Every row comes from one small tree of marks. The marks that hang from a mark follow it in brackets, in alphabetical order. Every link used is in the known rows. Which tree was each row made from?
Known rows:
lokazu[tezad[mizezus[mobefe pusut]] tilu zesis]: [ 10.7  27.6 -25.7   0.3   2.6  -0.4   9.0  17.4 -28.7  -4.8  14.2  -1.1
   7.0  10.3 -24.1  -1.2  23.9  -3.0  -9.0  43.8 -36.7   8.1  -5.8]
pusut[mizezus]: [ 16.5  20.0  21.8 -23.0  14.1 -25.2  47.5   0.4  18.8 -18.8  17.9  46.7
 -26.8  31.5 -31.4  12.4 -26.9  -2.6  -3.9  15.6  16.0  23.9 -14.9]
duni[gofe[veva[pusut[mizezus[mobefe tilu]]]]]: [-18.4  32.2  28.9   2.4  -0.1  -6.4   9.5 -12.6 -11.8 -33.7  42.2  34.8
 -19.7   1.8 -23.3  -6.8 -39.1 -47.5 -15.3   7.0  31.4  12.9 -28.0]
lokazu[tezad zesis]: [ 27.4  10.0  -3.9 -41.5   0.8 -25.2  24.0  10.2  18.5 -17.5  11.3  23.0
   1.3  40.1 -29.6   3.3 -11.6   6.9   3.8  37.6 -29.4   7.4   9.8]
tilu[mizezus[pusut]]: [ 31.8   3.7  26.1 -28.8   4.8 -15.9  27.5 -17.1  -6.7 -27.3  20.7  33.7
 -33.2   6.7 -35.2   1.1 -17.6   0.7   3.8  21.8  11.6  12.2 -39.5]
lokazu[tezad[mizezus] tilu zesis]: [ 19.8  29.3 -25.1  -4.6  15.9  -1.0  36.1  17.8   4.3  10.6  17.9   4.8
 -14.4  35.8 -27.4  14.3  26.9   1.5   1.2  53.2 -51.6   8.7   1.1]
lokazu[tilu[mizezus[mobefe pusut[veva]]] zesis]: [ 12.7   0.0  -0.5   4.1   2.0 -22.7 -11.5   8.4 -12.4 -44.4  27.4   8.7
  -6.5  -9.5 -24.4   6.4  -9.3   1.6  14.7  16.2   5.4   7.6 -32.0]
tilu[mizezus[pusut[duni[gofe[veva]]]]]: [ 16.0  15.3  12.3 -15.4   8.9   6.7  -5.7 -34.1  -3.7 -34.1   0.6  39.0
 -47.6  -4.8 -42.3  11.8 -22.6 -23.9  -7.6  20.1  19.4  29.2 -32.4]
mizezus[mobefe]: [ 10.8   7.3  25.8 -32.5  -6.6 -18.3  18.3  -1.0  -2.1 -24.2  27.6  32.9
  -0.9  23.8  -4.9  -5.9 -26.1  -6.3  -4.3   0.7   1.5  23.8 -12.8]
tilu[mizezus[mobefe pusut[duni veva]]]: [ 13.1  -6.4  25.4 -11.1 -10.7 -10.2 -15.0  -1.3 -33.5 -64.7   6.8  17.6
  -6.1  -6.8 -27.7   6.1 -31.7  -6.3  -4.4   2.3  33.3  26.5 -24.5]
duni[gofe[veva]]: [ 10.6  14.0  21.3 -28.6  -5.3  -3.9   7.1 -18.3  29.2 -13.7  22.3  59.9
 -34.9  20.6 -13.8   5.5 -22.4 -27.9  -3.4  15.9   2.3  19.6 -16.2]
pusut[duni mizezus[mobefe]]: [ -2.3  21.8  11.4 -12.7  14.5 -18.0  27.7  -0.2 -10.6 -40.0   3.6  25.4
  -2.5  23.4 -27.6  14.0 -30.6  -4.5 -17.3  -1.9  24.6  41.1  -7.0]
lokazu[tezad tilu[mizezus[pusut]] zesis]: [ 34.9  17.8 -22.9  -3.2  16.1 -20.1  24.0   0.5  -5.4 -14.3  11.3   1.5
 -24.3   9.7 -44.6   6.0   8.2  14.0  22.3  52.6 -28.7   1.1 -28.3]
veva[pusut[mizezus]]: [  8.0  20.7  43.3 -10.1   7.6 -30.8  56.2  -0.8  19.0 -27.2  31.8  28.8
 -25.8  32.5 -34.3  15.7 -35.1  -6.9   5.2  24.6  27.5  21.1 -10.6]
tilu[mizezus[mobefe pusut[duni[gofe] veva]]]: [ -9.0  -0.9  11.8 -20.7 -12.7  -3.7 -20.4  -4.1 -20.8 -68.7   1.2  15.9
 -11.6  -6.7 -18.6   2.1 -28.5  -4.6 -15.5   2.0  32.6  29.5 -22.5]
pusut[duni]: [ 15.5   5.0  27.5 -35.9   1.3 -18.6  20.8 -11.6   8.6 -27.3   4.1  22.5
 -15.0  38.1 -27.8  17.8 -22.2  -5.1  -6.4  15.6   9.8  34.0   4.7]
gofe[duni veva[pusut[mizezus[mobefe tilu]]]]: [ -5.9  33.4  37.2  12.0 -15.1  -7.4  35.9  -6.7 -25.2 -37.2  44.5  40.7
 -12.6  10.0 -39.8   5.4 -35.0 -48.4   3.0  25.0  41.1  17.0 -26.1]
veva[pusut[duni[gofe] mizezus[mobefe]]]: [-32.2  27.6  18.2 -11.3   7.2 -17.6  30.8  -3.6   7.3 -51.2  12.6   6.6
  -9.9  24.6 -20.7  12.9 -34.6  -6.4 -18.2   4.6  32.7  39.0   0.2]
veva[pusut[duni[gofe] mizezus]]: [-20.6  26.9  23.1 -15.4  10.9 -20.6  41.9  -9.2  25.5 -42.8   7.7  10.7
 -28.4  34.7 -35.1  24.4 -29.2  -4.0 -11.9  21.1  31.5  37.4   5.2]
tezad[mizezus[mobefe pusut[veva] tilu]]: [  6.9   3.1  35.9 -19.2 -31.3   6.1 -19.8   8.7 -55.0 -37.4  29.8  22.2
   9.6  -2.4 -18.3 -10.9  -9.7 -38.4 -29.0  11.8  21.6   2.7 -13.9]
lokazu[tilu]: [ 17.0  12.2  17.0 -11.1   3.2 -23.3  31.9  -4.3  17.2  -3.3  22.6  23.8
 -33.1  31.7 -14.2  11.2  -2.8   1.2  14.5  28.2  -6.9  21.0 -17.8]
tezad[lokazu mizezus[pusut[veva] tilu]]: [  6.1   7.7  42.8 -26.0 -26.6  16.3 -21.0  11.7 -41.5 -34.6  20.2  29.9
   2.6  14.2 -42.9  -1.3  17.8 -23.8 -20.6  27.7  14.7   6.1  14.7]
pusut[mizezus veva]: [ 14.3   7.2  31.1 -14.3  -2.8 -27.3  26.6  17.5  17.3 -39.6  16.1  52.3
 -19.7  26.1 -26.6  17.3 -34.4  -5.7   2.3  13.9  33.7  20.5 -11.6]

Which tree is each row?
[ -5.9  18.1  24.1 -28.3  -6.4  18.9   1.5   7.9 -36.6 -24.4  19.8  31.8
  11.5  14.7 -28.1  -7.2  21.1  -6.4 -25.5  12.7  -3.6  27.0  10.6]  tezad[lokazu mizezus[mobefe pusut]]
[-25.7  16.4  10.5 -17.3  -8.5 -11.7 -11.5   7.8 -17.7 -62.5   2.1  16.6
  -0.4  12.0 -18.0   5.2 -34.5 -26.0 -33.3  -3.8  41.3  24.8  -6.4]  pusut[duni[gofe] mizezus[mobefe tilu] veva]
[ -5.5  -1.7  24.6 -36.2 -18.1 -11.8  -5.8   4.5  22.4 -52.3  -2.7  26.3
 -14.6  32.1 -11.6  17.6 -26.2  -7.1 -10.6  12.9  23.0  29.9  12.2]  pusut[duni[gofe] veva]
[  0.0  -6.8  30.8 -34.4 -29.0 -15.7 -19.7  -3.2   7.3 -58.8 -11.3  25.3
 -10.4  15.8 -23.7  15.2 -25.4  -7.3 -14.0  17.3  35.8  27.4  11.4]  mizezus[pusut[duni[gofe] veva]]
[ 18.9  -5.6  28.8 -14.5 -14.8 -13.8  -5.7   4.5 -25.2 -53.0  26.1  33.7
 -10.2  -9.4 -15.4  -5.3 -31.7  -4.8   2.6   3.7  26.8  13.2 -39.7]  tilu[mizezus[mobefe pusut[veva]]]
[ -6.5   3.8  18.7 -27.3 -13.2   9.2 -25.3  25.2 -26.8 -46.4  20.5  27.5
  34.8  13.5 -34.5   1.8  16.7  -7.7 -22.0  14.9   1.6  16.9  32.1]  tezad[lokazu[zesis] mizezus[mobefe pusut[veva]]]
[  4.8  13.3  19.2 -25.6  -0.3   1.2  -1.2 -23.9  19.0 -25.5   2.6  46.1
 -30.5  21.6 -23.5  17.5 -24.0 -26.2 -11.6  14.8  11.4  33.2  -3.4]  pusut[duni[gofe[veva]]]
[  7.2  -7.7  41.0 -22.3 -32.9 -16.1 -39.1  -3.8 -49.4 -63.9   4.8   9.2
  16.6   0.6 -26.6  -1.0 -31.4 -28.0 -17.9   1.4  41.6  15.9  -0.1]  mizezus[mobefe pusut[duni veva] tilu]
[-14.8  -1.6  26.7 -33.0 -37.6 -10.9 -42.8  -9.1 -35.0 -66.8  -2.0   7.6
   9.7   1.1 -17.2  -5.7 -28.0 -28.2 -29.0   0.9  39.4  18.5   1.6]  mizezus[mobefe pusut[duni[gofe] veva] tilu]
[  2.8  21.2   0.1 -15.4  13.9   5.7   9.8   6.2  -5.7  -4.9  16.7   8.5
  -2.8  23.8 -49.7  16.4  46.3   4.8  -4.7  41.3 -23.1  18.7  23.9]  tezad[lokazu[tilu zesis] mizezus[pusut]]
[ 23.1  25.6   8.0 -26.6  -6.6   9.1  29.8   7.7 -32.2   2.7  21.4  17.8
 -15.3  30.9 -27.6  -7.9   6.5 -25.5 -21.7  39.8 -26.2   0.5 -11.3]  lokazu[tezad[mizezus[tilu]]]
[ 19.3   5.7  22.5 -24.0   2.1 -11.7  16.4 -13.8 -26.6 -34.3  25.4  29.0
 -14.1  -4.9 -22.0  -9.3 -21.1  -5.2  -3.4   4.7  10.8  18.2 -44.7]  tilu[mizezus[mobefe pusut]]
[ -3.0  30.2  32.0   0.1   6.1 -11.8  34.6 -11.5  30.1 -24.4  31.8  51.7
 -42.1  18.1 -30.8  14.4 -36.1 -27.3  -0.2  23.2  28.8  22.3 -17.6]  duni[gofe[veva[pusut[mizezus]]]]
[  3.5  16.2  40.7 -15.7  -9.8  -9.1  18.5 -17.4  29.6 -20.5  36.9  46.0
 -35.6  21.4 -19.1   7.6 -28.6 -30.3   5.7  25.4  13.1  18.7 -11.7]  duni[gofe[veva[pusut]]]
[ 13.5   6.9  16.7 -20.7   7.4  -8.0   6.8 -20.4 -35.5 -44.1   8.0  11.6
 -10.8  -1.9 -29.7   4.0 -22.7  -1.7  -9.0   5.3  18.5  31.7 -29.8]  tilu[mizezus[mobefe pusut[duni]]]
[ 12.0  -9.4  40.0 -24.0 -33.2 -20.7 -17.4  10.6 -17.4 -52.0  17.7  39.7
   8.0   5.5 -10.8  -4.1 -32.9 -11.1  -2.9   6.0  32.5  14.9 -10.3]  mizezus[mobefe pusut[veva]]
[ 18.2  11.2  52.3  -3.7  -2.2 -10.3  13.4 -21.0   4.8 -30.3  21.9  31.5
 -24.8  24.8 -38.3  23.9 -36.3 -30.5  11.8  26.9  22.8  31.2   1.0]  gofe[veva[pusut[duni]]]
[-16.0  29.6  24.9   5.1   5.5  -6.1  23.8  -5.6  12.6 -32.4  35.1  47.4
 -23.7   6.9 -17.5   3.4 -39.0 -30.2  -6.6   6.9  27.8  27.1 -25.0]  duni[gofe[veva[pusut[mizezus[mobefe]]]]]
[ 11.2   4.8  34.5 -36.4 -21.2 -19.9  -7.1 -16.2 -41.7 -33.3  25.1  20.3
   7.6   4.6 -20.7 -17.5 -23.9 -25.1 -17.0   6.8  19.0   8.2 -19.5]  mizezus[mobefe pusut tilu]
[  6.5  14.4  -6.5  -8.1  27.8  -8.4   1.3  -9.9  -7.9 -34.0  -1.2  -7.7
 -14.3  14.2 -62.9  21.5  24.3  17.4  10.3  34.0  -9.7  30.4   8.0]  tezad[lokazu[tilu[mizezus[pusut[duni]]] zesis]]
[ -3.9  12.6  21.1 -23.3 -17.9   4.8 -40.7 -34.7 -37.8 -40.5   4.5  26.0
  -4.4  -7.7 -26.8  -7.1 -25.5 -48.3 -28.7   3.4  27.6  23.3 -15.6]  mizezus[mobefe pusut[duni[gofe[veva]]] tilu]
[  8.4  11.6  27.6 -27.9 -14.4  -1.0 -28.0 -39.1 -19.0 -32.1  -0.8  30.8
 -24.1   2.7 -41.8   5.9 -22.1 -46.6 -22.6  20.6  26.5  16.0  -7.8]  mizezus[pusut[duni[gofe[veva]]] tilu]
[  1.7  16.1   4.9 -10.5   5.6  10.7 -17.8 -30.5 -22.7 -41.2   5.5  34.6
 -27.8 -15.8 -26.6   2.0 -24.2 -26.5 -14.1   4.3  19.0  33.9 -37.9]  tilu[mizezus[mobefe pusut[duni[gofe[veva]]]]]
[ 29.6   8.1  -4.3  20.6  -6.1  -8.6  -1.5  13.7 -24.3 -38.6 -11.1   1.6
 -35.8   1.5 -39.4  15.1  -7.2   9.0  23.2  47.5   5.0  14.9 -29.8]  lokazu[tezad tilu[mizezus[pusut[duni veva]]]]
